Each row was made from one small tree. The marks that hang from a mark follow it in brackets, in the order of their numbers. Every link used is in the known rows. Write each row's tree.
Known rows:
j970{j343{j546{j90}} j469{j601{j335{j311 j858}}}}: [ 0.85  1.36 -1.31 -0.10 -0.57  2.22 -0.07 -3.62  2.55  1.16 -2.64 -0.66
 -4.99  2.80 -2.91 -0.38  2.81 -2.61 -0.15 -2.27  5.30  4.43 -0.09  0.78
  5.20  3.34 -3.90 -3.39]
j970{j343{j546{j335{j311}}} j469{j601}}: [ 0.83  1.71 -0.63  0.79  0.84  1.23 -1.03 -2.96  1.83  0.62 -2.08 -0.23
 -4.75  2.47 -2.91  0.97  1.12 -2.14 -1.58 -2.78  3.24  3.05  0.10  1.64
  4.39  2.53 -2.31 -2.69]
j858{j335}: [-0.83 -0.96 -0.48  1.05 -0.32  1.57 -1.51 -0.74 -1.25 -0.54 -0.14  1.17
  1.81 -0.74  1.09 -0.17  1.03  1.29  1.07  2.10 -2.28 -0.34  0.13  0.04
  1.32 -0.99 -0.50 -0.65]
j546{j335{j311 j858} j343}: [-2.19 -3.63 -1.75  2.02  2.50  1.58 -2.25  0.36 -0.40 -0.52 -2.78 -3.27
 -3.15  3.41 -1.01  0.94  1.96 -0.38  1.05 -0.50  1.32  1.85 -0.61  4.29
 -1.01  1.31 -2.14 -2.05]
j469{j601 j970}: [ 0.92  0.24 -0.87 -1.97 -0.52  1.26  0.76  0.70 -1.98  1.93 -1.35  2.34
 -0.86 -2.31 -2.06  0.36  0.36 -1.84 -2.94 -1.52 -1.92 -1.52 -0.47 -1.43
  2.92 -0.60 -0.26 -0.78]
j286{j335}: [-0.42 -0.07  1.60  1.09  0.72  0.54  0.32 -1.04 -2.16 -0.60  0.99 -0.14
  0.50 -0.71  1.44  1.52  0.65 -0.53 -0.47 -0.55 -0.93 -0.43 -0.38 -0.16
 -0.25 -1.32 -0.56  0.67]
j335{j311 j858}: [-1.20 -3.32 -0.45  0.27  1.44  1.13 -1.54 -0.69  1.34  1.71 -0.03 -1.75
  1.26  1.97 -2.95  0.18  1.79 -0.54  0.67  1.50  0.45  1.52  0.87  0.99
 -1.11  2.57 -0.89 -0.85]
j90{j546{j343{j970{j469}}}}: [ 1.27  3.24  0.46  1.45 -1.89 -0.38 -0.44  0.04  0.44 -1.36 -2.97  2.13
 -5.19  0.42 -0.54  0.05 -1.61  0.84  0.56 -2.60  4.16  1.19 -2.46  0.11
  1.39 -1.06 -1.76 -0.11]
j469{j601{j335{j311 j858}} j970{j343{j546{j90}}}}: [ 0.97  0.43 -1.53 -1.88 -0.86  3.14  0.94 -1.55  0.00  1.75 -3.45  1.47
 -3.29  1.01 -4.96 -0.40  3.17 -1.44 -1.57 -2.44  1.54  2.07 -1.30 -0.98
  4.48  1.18 -3.63 -2.24]
j970{j343{j546{j90}} j469}: [ 1.10  3.17 -1.32  1.20 -0.41  1.03 -0.05 -2.18  3.59 -0.42 -2.51 -0.11
 -4.53  2.13 -1.31 -0.66  0.94 -1.92  1.06 -2.44  4.35  3.90 -0.16  1.98
  4.60  1.70 -3.01 -2.75]
j546{j90 j335 j343{j970{j469}}}: [-0.89  0.31 -1.69  3.43 -0.49  1.88 -0.97  1.03 -1.34 -2.83 -4.03 -1.59
 -7.95  1.55  1.85  0.91 -0.33 -0.11  1.62 -2.63  4.79  1.99 -2.91  5.30
  2.23 -0.83 -4.35 -4.76]
j970{j343 j469{j601{j335{j311 j858}}}}: [-0.05  0.40 -1.55  0.85 -0.35  2.85 -0.16 -3.18  2.78  2.75 -0.25 -1.68
 -2.41  1.45 -2.05 -0.73  3.51 -2.47 -0.52 -1.79  3.78  1.57  0.52  0.29
  3.87  4.24 -2.00 -1.71]
j90{j546{j335{j311} j343{j970{j469{j601}}}}}: [ 0.44  1.52  0.38  2.07 -0.30  0.80 -1.85 -0.64 -1.63 -0.88 -3.57  1.54
 -6.18  1.30 -1.71  1.42 -1.22  0.86 -1.12 -2.98  4.27  1.98 -2.65  1.41
  0.99  0.08 -2.66 -1.55]
j546{j90 j335{j311 j858} j343{j970{j469}}}: [-1.90 -2.36 -2.44  3.58  0.51  2.98 -2.02  0.43 -0.18 -1.37 -4.22 -3.07
 -6.89  3.07 -0.36  1.02  1.15 -0.49  2.04 -1.59  5.14  3.23 -2.04  5.97
  1.25  1.24 -5.07 -5.41]
j979{j335{j858}}: [-1.89 -4.29  0.01  0.37 -0.09  2.49 -0.52 -0.83 -0.49 -1.28  0.33 -1.78
 -0.12  0.24 -2.24  1.92  2.17 -1.70  1.68  0.11 -1.22 -0.46  0.41 -0.70
 -0.28  0.72  0.37  0.23]
j469{j601 j970{j343{j546}}}: [ 2.49  2.57 -1.08 -2.48 -0.82  0.99  0.90 -0.01  0.30  1.11 -2.74  3.04
 -2.82 -0.56 -4.11 -0.09  0.67 -2.36 -2.61 -3.17 -0.84  0.24 -0.87 -1.22
  4.92 -0.64 -0.86 -0.63]
j90{j546{j335{j858} j343{j970{j469}}}}: [-0.31  0.70  0.31  3.45 -2.08  0.98 -1.70 -0.43 -1.12 -1.86 -3.41  0.85
 -6.79  1.13 -1.48  2.39 -0.16 -0.39  1.33 -2.08  3.67  0.75 -1.51  1.66
  0.97 -0.47 -2.33 -0.64]
j601{j335{j311 j858} j469{j970{j343{j546}}}}: [-0.03 -0.70  0.13  1.32 -1.02  2.28  0.51 -4.11  1.94  0.37 -2.43 -0.53
 -2.50  0.33 -2.30  1.05  5.95  3.32  0.21  0.86  4.73  2.23  0.75 -2.36
  2.70  1.03 -3.41 -2.06]
j335{j858}: [-0.81 -2.45 -0.42  0.49 -0.75  0.90 -0.59 -0.22  0.31  0.57 -0.03 -1.28
 -0.09  0.75 -1.53  1.10  1.56 -2.11  1.22  0.82 -0.41 -0.29  1.48  0.29
  0.00  1.27 -0.04 -0.05]
j311{j335}: [-1.69 -0.11  1.04  1.15  0.87  0.95 -1.56 -1.76 -1.74  0.02  1.57 -0.56
 -0.46 -0.68  1.83  2.71 -0.76 -0.27 -0.99  0.55 -1.77 -0.22  0.44 -0.03
  0.09 -1.15 -0.84  0.05]
j601{j335{j311 j858} j469{j970}}: [-1.27 -2.52  0.49  1.80 -0.88  2.35  0.40 -3.63  0.18  1.04 -1.27 -1.18
 -1.06 -1.26 -0.74  1.30  5.73  3.86  0.06  2.34  3.86  1.00  0.91 -2.27
  1.09  0.89 -2.88 -2.15]
j343{j970}: [ 0.87  1.23  1.15  0.46 -2.23  0.04  0.09  0.64 -0.05 -1.58 -0.14  1.58
 -1.71 -0.68  0.00  0.68 -1.21  1.25  0.28 -0.54  1.11 -1.03 -1.25 -0.63
  0.63 -1.69 -0.45 -0.32]
j343{j546{j90 j335{j311 j858}} j970{j469{j601}}}: [ 0.32 -0.77  1.20  1.73 -1.14  1.74 -1.37 -2.01 -1.37 -1.85 -3.23  0.78
 -7.48  2.14 -2.82  3.40 -0.44 -0.83 -0.25 -1.00  4.61  3.30 -0.81  1.84
  3.06  0.32 -4.49 -5.15]

Write each row's tree:
[-1.74 -3.01 -1.68  2.34  0.73  1.32 -1.51  0.94 -1.12 -1.47 -2.65 -2.71
 -4.33  2.38 -0.04  1.49  1.76 -1.87  1.48 -0.94  0.66  0.38 -0.01  3.74
 -0.14 -0.04 -1.60 -1.43]
j546{j335{j858} j343}
[ 1.13  2.25 -0.63  0.92 -0.23  1.17 -0.70 -2.71  1.18  0.00 -1.84  0.24
 -5.57  1.82 -2.24  1.35  1.15 -3.04 -1.26 -2.91  2.67  2.17  0.56  1.29
  5.02  1.74 -1.83 -2.02]
j970{j343{j546{j335}} j469{j601}}
[ 2.31  2.58  1.35 -0.29 -2.24  0.12  0.43 -1.12 -0.42 -2.02 -2.95  2.72
 -6.76  0.42 -0.98  1.69 -1.88 -0.69 -0.42 -1.51  4.58  2.55 -1.27 -0.25
  4.25 -1.23 -3.29 -3.76]
j343{j546{j90} j970{j469{j601}}}
[-0.62  0.44  1.04  2.09 -0.04  0.80 -1.94 -1.46 -2.25 -0.29 -1.63  1.35
 -2.04  1.06 -2.74  1.58 -0.47  1.92 -0.78 -1.21  1.69  2.05 -1.52  0.51
 -1.39  0.69 -1.67  0.07]
j90{j546{j335{j311}}}
[ 1.10  1.32  0.91  0.44 -2.14  0.68  0.13 -0.62 -0.20 -0.05 -0.25  1.34
 -3.42 -1.26  0.17  1.28 -1.27 -0.75 -0.92 -1.00  2.56 -0.76 -0.51 -0.74
  2.82 -0.12 -0.82 -1.73]
j343{j970{j469{j601}}}
[ 0.48  1.31 -0.35  1.04 -0.57  1.95  0.94 -3.77  1.49 -0.26 -3.19  0.24
 -3.01 -0.01 -1.00 -0.25  4.64  4.91 -0.40 -0.18  5.62  3.48 -1.02 -1.44
  3.29  0.39 -4.54 -3.37]
j601{j335{j311} j469{j970{j343{j546{j90}}}}}
[ 0.04  0.69  0.11  2.25 -2.23  1.11 -1.58 -0.31 -1.96 -1.31 -3.54  0.88
 -7.16  0.98 -1.94  2.59 -0.40 -1.45  0.24 -2.64  3.30  0.74 -1.48  1.15
  1.48 -0.28 -2.15 -0.91]
j90{j546{j335{j858} j343{j970{j469{j601}}}}}
[-1.70 -1.81 -2.20  3.71 -1.28  2.75 -1.57  1.08 -0.89 -2.39 -4.16 -2.46
 -8.04  1.98  0.67  1.71  0.87 -1.88  2.56 -1.83  4.40  1.88 -1.49  5.44
  2.07  0.09 -4.41 -4.80]
j546{j90 j335{j858} j343{j970{j469}}}
[ 0.37  0.21 -0.60  1.88 -1.45  1.19 -0.10 -2.05  0.91 -1.02 -2.74  0.01
 -3.96 -0.91 -1.93  2.70  3.73  0.98 -0.03 -0.28  2.07  0.76  1.39 -0.35
  3.46 -0.58 -1.63 -1.84]
j601{j469{j970{j343{j546{j335{j858}}}}}}
[-2.28 -3.69 -3.22  2.18  2.27  2.47 -2.09  0.94 -0.82 -0.79 -4.03 -3.46
 -4.50  3.98 -0.96  0.27  1.95 -1.01  1.74 -1.12  2.75  3.68 -1.50  6.17
 -0.26  1.62 -4.25 -4.24]
j546{j90 j335{j311 j858} j343}
[-0.33 -0.51  0.29  0.36  0.36  1.62  0.15 -3.13 -0.19  2.22  0.10 -0.81
 -1.54  0.07  0.33  0.12  1.70 -0.48 -1.67 -0.18  3.28  0.96  0.16 -0.78
  2.13  2.75 -1.67 -2.02]
j970{j469{j601{j335{j311}}}}
[ 1.89  2.45  2.63  0.97 -1.92 -0.75  0.34 -1.72  1.05 -2.44 -1.70  2.42
 -5.20  0.53 -0.39  1.91 -1.74  0.97  0.40 -0.67  3.90  1.05 -0.84 -1.18
  2.82 -1.90 -1.99 -1.84]
j343{j546 j970{j469}}
[-0.74 -0.26 -0.47  2.08 -0.59  0.75 -1.63 -0.09 -1.76 -1.36 -3.41  0.21
 -5.00  1.63 -1.88  1.65  0.30 -0.72  0.88 -1.69  1.83  1.20 -1.08  1.82
 -0.36 -0.14 -1.77  0.22]
j90{j546{j335{j858} j343}}
[ 0.43 -0.05  1.50  1.75 -2.64  1.04 -0.79 -0.44 -2.17 -3.94 -3.41  1.39
 -6.69  1.78 -2.06  3.39 -0.89  0.24  1.67 -0.75  2.64  2.04 -1.06  1.63
  1.40 -1.94 -3.71 -3.30]
j343{j546{j90 j335{j858}} j970}
[ 0.35  0.11 -0.07 -1.57 -1.39  2.06  1.65 -0.66 -2.87  1.71 -1.30  1.93
 -1.55 -2.21 -0.97  0.27  1.67 -0.27 -2.78 -1.30 -0.50 -1.57 -1.08 -2.64
  2.87 -0.62 -1.31 -0.73]
j469{j601{j335} j970}
[ 1.03  1.31 -0.31 -0.06 -0.28  1.79  0.00 -3.89  2.88  1.36 -1.71 -0.35
 -4.06  2.58 -3.05  0.09  2.93 -2.20 -0.62 -1.93  4.43  2.93  0.48 -0.40
  4.55  3.08 -2.69 -1.98]
j970{j343{j546} j469{j601{j335{j311 j858}}}}
[-1.12 -1.12  0.72  2.36 -0.26  1.23 -2.26 -1.50 -1.85 -0.05 -1.81  0.53
 -2.16  1.54 -3.66  2.16  0.49  0.65  0.00 -0.51  1.41  1.76 -0.49  0.76
 -1.47  1.20 -1.52  0.01]
j90{j546{j335{j311 j858}}}
[-0.03  0.16 -0.59  1.47 -2.90  2.39  1.38 -3.41  1.06 -0.75 -3.27 -0.40
 -4.26 -0.65 -1.22  1.37  5.89  1.76  1.18  0.31  4.62  1.76  0.77 -1.66
  3.88  0.04 -3.67 -2.36]
j601{j335{j858} j469{j970{j343{j546{j90}}}}}
[ 1.19  1.35 -0.68  0.12 -0.60 -0.05  0.12  1.10  0.76 -0.73 -2.33  0.18
 -5.11  0.39  1.38 -0.23 -0.96 -0.93 -0.10 -2.16  3.36  0.10 -1.52  1.15
  2.91 -0.87 -1.32 -1.91]
j546{j343{j970{j469{j601}}}}
[ 0.21  1.48  0.48  2.18 -0.25  0.49 -1.86  0.17 -1.42 -1.87 -3.50  1.55
 -5.14  1.74 -1.79  1.12 -1.33  2.36  0.02 -2.57  3.41  1.92 -3.39  1.57
 -0.55 -1.13 -2.50 -0.68]
j90{j546{j335{j311} j343{j970}}}
[-0.72 -2.07  0.35  1.04  0.97  1.16 -1.43 -1.50 -1.25 -1.84 -3.12 -0.53
 -3.96  3.42 -2.86  2.07  0.70 -0.11  0.74  0.15  1.92  4.22 -0.22  2.61
  0.30  0.42 -3.63 -3.48]
j343{j546{j90 j335{j311 j858}}}
[-0.25 -0.03  0.34  0.45 -0.69  1.52  0.64 -2.69 -0.75  1.59  0.16 -0.49
 -2.33 -0.58  1.14  0.53  1.49 -1.36 -1.34 -0.51  2.93  0.08  0.44 -1.04
  2.77  1.87 -1.22 -1.73]
j970{j469{j601{j335}}}
[ 0.84  1.27  1.29  0.93 -2.60  1.23  0.59 -1.43 -0.54 -0.33 -0.05  0.96
 -3.75 -1.25  0.88  1.08 -0.17  0.10 -0.93 -1.00  3.60 -1.01 -0.87 -1.49
  2.78 -0.13 -1.52 -1.76]
j343{j970{j469{j601{j335}}}}
[-0.27 -1.88 -0.24 -1.41 -0.58  2.71  0.81 -1.26 -2.05  2.93 -1.29  0.86
 -0.68 -0.82 -2.91  0.21  2.94 -0.55 -2.36 -0.24 -0.02 -0.63 -0.51 -1.90
  1.97  0.98 -1.86 -1.19]
j469{j601{j335{j311 j858}} j970}
[-0.30 -1.74  0.15 -1.24 -1.50  1.41  0.76 -1.51 -2.17  1.28 -0.11 -0.17
 -1.45 -0.05 -0.89  0.92  2.12 -2.06 -1.19  0.08  0.61 -0.53  0.67 -1.81
  1.35  1.28 -0.78 -0.31]
j469{j601{j335{j858}}}
[ 0.03 -0.17 -1.40  1.74 -0.40  1.80 -0.66 -2.16  1.06 -0.65 -3.62 -0.33
 -3.76  0.05 -2.65  1.91  3.77  1.52  0.15 -0.36  3.32  2.84  0.62  0.93
  3.43  0.34 -3.11 -3.41]
j601{j469{j970{j343{j546{j90 j335{j311 j858}}}}}}
